Each row was made from one small tree. The marks that hang from a mark follow it in brackets, in the order of their numbers. Every link used is in the known rows. Write each row's tree.
Known rows:
z_556(z_213 z_220): -5, -9, 18, -13, -1, 7, 9, 6, -13, 14, 1, 9, -8, 0, 4, -13, 4, -18, -11, 0, 4
z_332(z_425(z_213)): -10, -2, -4, -3, -15, 5, 0, 14, -12, 4, 0, 17, -5, -5, -22, -5, 0, 26, -15, -1, 5
z_556(z_220 z_332): -4, -13, 12, -6, 4, 2, 8, 11, 8, 18, 4, 10, -7, -1, -1, -14, 5, -14, -5, 0, 4
z_515(z_220(z_70)): 5, 19, 3, -1, 1, 25, -8, 6, -8, 13, 3, -3, -1, -2, -2, -11, -6, 22, 2, -4, -6
z_556(z_213 z_220(z_70) z_332): -10, -13, 22, -25, -3, 10, 8, 13, -5, 34, 4, 10, -7, 5, -6, -32, 6, -20, -11, -4, -6
z_332(z_425 z_962(z_213 z_220(z_48 z_70))): 11, 13, 20, 10, -18, 21, -3, 14, -9, 4, -1, 6, -6, 3, -18, -30, 25, 1, -10, -2, -16
z_220(z_48(z_213 z_332(z_425)) z_70): 3, -5, 13, 15, -15, 22, -14, 21, -20, 21, 2, 20, -35, -5, -15, -20, 5, 32, -16, 11, 10
z_102(z_332(z_962(z_213))): 5, -16, 4, 14, -11, -4, 8, -6, 0, 0, 3, -3, 4, -2, -18, -24, 10, 11, 1, 3, -19
z_962(z_213 z_220(z_48(z_332) z_70 z_425)): 17, 0, 32, 9, -12, 20, -16, 17, -11, -3, 5, 6, -27, 14, -11, -66, 15, -35, -9, 5, 6
z_220(z_48(z_332(z_962)) z_425(z_213)): 4, -18, 20, 0, -37, 19, 3, 11, -10, 4, 4, 12, -22, 3, -25, -35, 6, -4, -18, 9, -7
z_48(z_332(z_962)): 2, -13, -1, 9, -7, 1, 2, -8, -8, 2, 4, -8, -10, -4, -5, -5, 5, 19, -1, 9, -13
z_220(z_48 z_425): 6, -2, 19, 1, -16, 13, -1, 14, 4, -1, -3, 14, -16, 6, -9, -18, 3, -15, -8, 3, 3
z_556(z_220(z_48 z_70 z_425(z_213)) z_332(z_962)): 5, -8, 35, -19, -33, 30, 14, 25, 0, 27, 3, 24, -11, 6, -32, -46, 12, -28, -18, -4, -15
z_962(z_220(z_70 z_425(z_213))): 13, 13, 14, -14, -7, 24, -5, 17, -11, -2, 4, 10, -6, 12, -20, -43, 5, -36, -11, -6, -4
z_962(z_213 z_220): 8, 6, 12, 8, 4, 5, -3, 3, -4, -12, 4, -6, 2, 8, 7, -29, 14, -22, -3, 1, 4
z_220(z_48(z_213) z_425): 9, 1, 23, 7, -17, 26, 1, 19, -5, 1, -1, 15, -23, 6, -4, -20, 5, 1, -17, 11, 13
z_48(z_213): 2, 3, 4, 5, -1, 13, 3, 5, -10, 2, 2, 3, -7, -1, 5, -1, 2, 16, -8, 7, 11
z_515(z_332): -1, -5, 1, 2, -7, -6, 1, -2, 6, 5, 3, -1, -3, 4, 5, -5, -5, -1, 2, 0, 6
z_515(z_213 z_220(z_48 z_70) z_332(z_425 z_962)): -10, 11, 11, 11, -38, 29, -11, 6, -17, 28, 4, 11, -13, -9, -14, -22, -4, 73, -13, 1, -15
z_220(z_48 z_70 z_425): 9, 8, 20, -6, -16, 18, -7, 14, 0, 6, -3, 12, -14, 8, -17, -25, 3, -19, -4, -2, -4
z_556(z_220(z_48(z_213) z_70 z_425) z_332(z_962)): 12, -2, 37, -5, -21, 38, 13, 26, -2, 27, 2, 19, -22, 5, -16, -34, 15, -2, -17, 7, -8
z_556(z_220 z_332(z_962)): -1, -12, 12, -4, -4, 6, 17, 5, 7, 19, 3, 5, -1, -3, -4, -8, 11, 1, -5, 1, -14
z_48(z_213 z_332(z_425 z_962(z_220))): 9, -3, 2, 24, 0, 21, -1, 13, -22, 3, 7, 4, -26, -5, -6, -10, 17, 42, -17, 18, -1
z_515(z_220(z_48(z_213) z_70) z_332): 8, 13, 21, 10, -18, 37, -6, 15, -7, 26, 7, 7, -19, 3, 8, -26, -6, 19, -9, 3, 11

Write each row's tree:
9, -17, 10, 15, -20, 14, 6, 21, -1, 15, 4, 29, -15, -5, -38, -31, 15, -15, -21, -3, -20
z_102(z_332(z_425(z_213) z_962(z_220(z_48))))
-1, -8, -2, 19, -12, 15, 1, 8, -22, 9, 3, 4, -23, -9, -12, 2, 9, 71, -14, 19, -2
z_48(z_213 z_332(z_425 z_962))
-2, -14, -2, 20, -13, -3, 5, 4, -6, 3, 0, 7, -4, -8, -30, -15, 12, 44, -4, 6, -18
z_102(z_332(z_425 z_962(z_213)))
13, -8, 10, 9, -20, 22, 0, 22, -7, 23, 3, 30, -13, -3, -45, -38, 15, -20, -18, -8, -27
z_102(z_332(z_425(z_213) z_962(z_220(z_48 z_70))))
10, -14, 25, 4, -17, 20, -7, 21, -8, 1, 7, 17, -31, 10, -16, -53, 8, -44, -21, 6, 9
z_962(z_220(z_48(z_332) z_425(z_213)))
18, 17, 10, -5, 7, 19, -8, 14, -4, -4, 1, 3, -9, 11, -11, -31, 7, -26, -2, -3, -6
z_962(z_220(z_70 z_425))
7, -4, 41, -7, -27, 23, 9, 16, 2, 17, 1, 11, -10, 9, -20, -50, 19, -14, -10, 1, -12
z_556(z_220(z_48 z_70 z_425) z_332(z_962(z_213)))
18, 3, 21, 13, -9, 30, 10, 10, -5, 4, 4, 5, -13, 2, 4, -14, 19, -16, -17, 6, -6
z_332(z_962(z_220(z_48(z_213))))
-1, 4, 10, -4, -23, 24, -1, 14, -5, 6, 7, 6, -13, 7, -9, -32, -13, 24, -11, 2, 12
z_515(z_220(z_425(z_213)) z_332)
14, 3, 20, 13, -1, 25, 0, 17, -4, 4, 4, 12, -18, 4, 8, -21, 13, -30, -17, 5, 11
z_962(z_220(z_48(z_213)))
5, 8, 7, 6, -18, 23, 4, 3, 0, 6, 5, -8, -10, 4, -3, -14, -4, 49, -2, 7, -7
z_515(z_220(z_425) z_332(z_962))
17, -8, 27, 19, -5, 29, -8, 23, -11, 0, 7, 13, -42, 9, 1, -42, 12, -20, -20, 17, 16
z_962(z_220(z_48(z_213 z_332) z_425))
22, 3, 29, 12, -6, 35, -13, 23, -14, 9, 6, 13, -39, 10, -6, -49, 11, -24, -17, 11, 10
z_962(z_220(z_48(z_213 z_332) z_70 z_425))
-5, -10, -1, 18, -4, 10, -8, 13, -21, 8, 3, 11, -28, -7, -7, -4, 3, 53, -14, 17, 15
z_48(z_213 z_332(z_425))
14, 9, 17, 7, -8, 16, 5, 5, -5, -18, 3, -9, -3, 11, -6, -34, 20, -2, -5, 6, -10
z_332(z_962(z_213 z_220(z_425)))
12, -8, 4, 13, 3, 8, 1, -3, -6, -1, 7, -8, -13, 1, -1, -18, 13, -8, -4, 7, -14
z_48(z_332(z_962(z_220)))
2, -12, 19, 24, -11, 8, -13, 18, -10, -1, 4, 11, -30, 1, -7, -39, 18, -2, -14, 9, 11
z_962(z_213 z_220(z_48(z_332(z_425))))
18, 4, 22, 6, -12, 23, 5, 13, 5, -4, 0, 6, -14, 8, -9, -24, 17, -27, -11, 3, -14
z_332(z_962(z_220(z_48 z_425)))
15, 17, 19, -1, -1, 18, -9, 12, -9, -12, 2, -3, -4, 14, -8, -47, 13, -23, -3, -1, -1
z_962(z_213 z_220(z_70 z_425))
1, -15, 13, 12, -16, 16, -9, 25, -13, 10, 6, 25, -29, -1, -19, -35, 10, -17, -24, 4, 9
z_962(z_220(z_48(z_332(z_425(z_213)))))
16, 9, 27, -10, -18, 30, -6, 24, -6, 4, 3, 19, -13, 13, -22, -50, 8, -56, -16, -7, -2
z_962(z_220(z_48 z_70 z_425(z_213)))
7, -6, 22, 9, -27, 12, -4, -1, -11, 9, 3, -3, -10, 3, -11, -39, 14, 2, -3, 4, -13
z_220(z_48(z_332(z_962(z_213))) z_70)
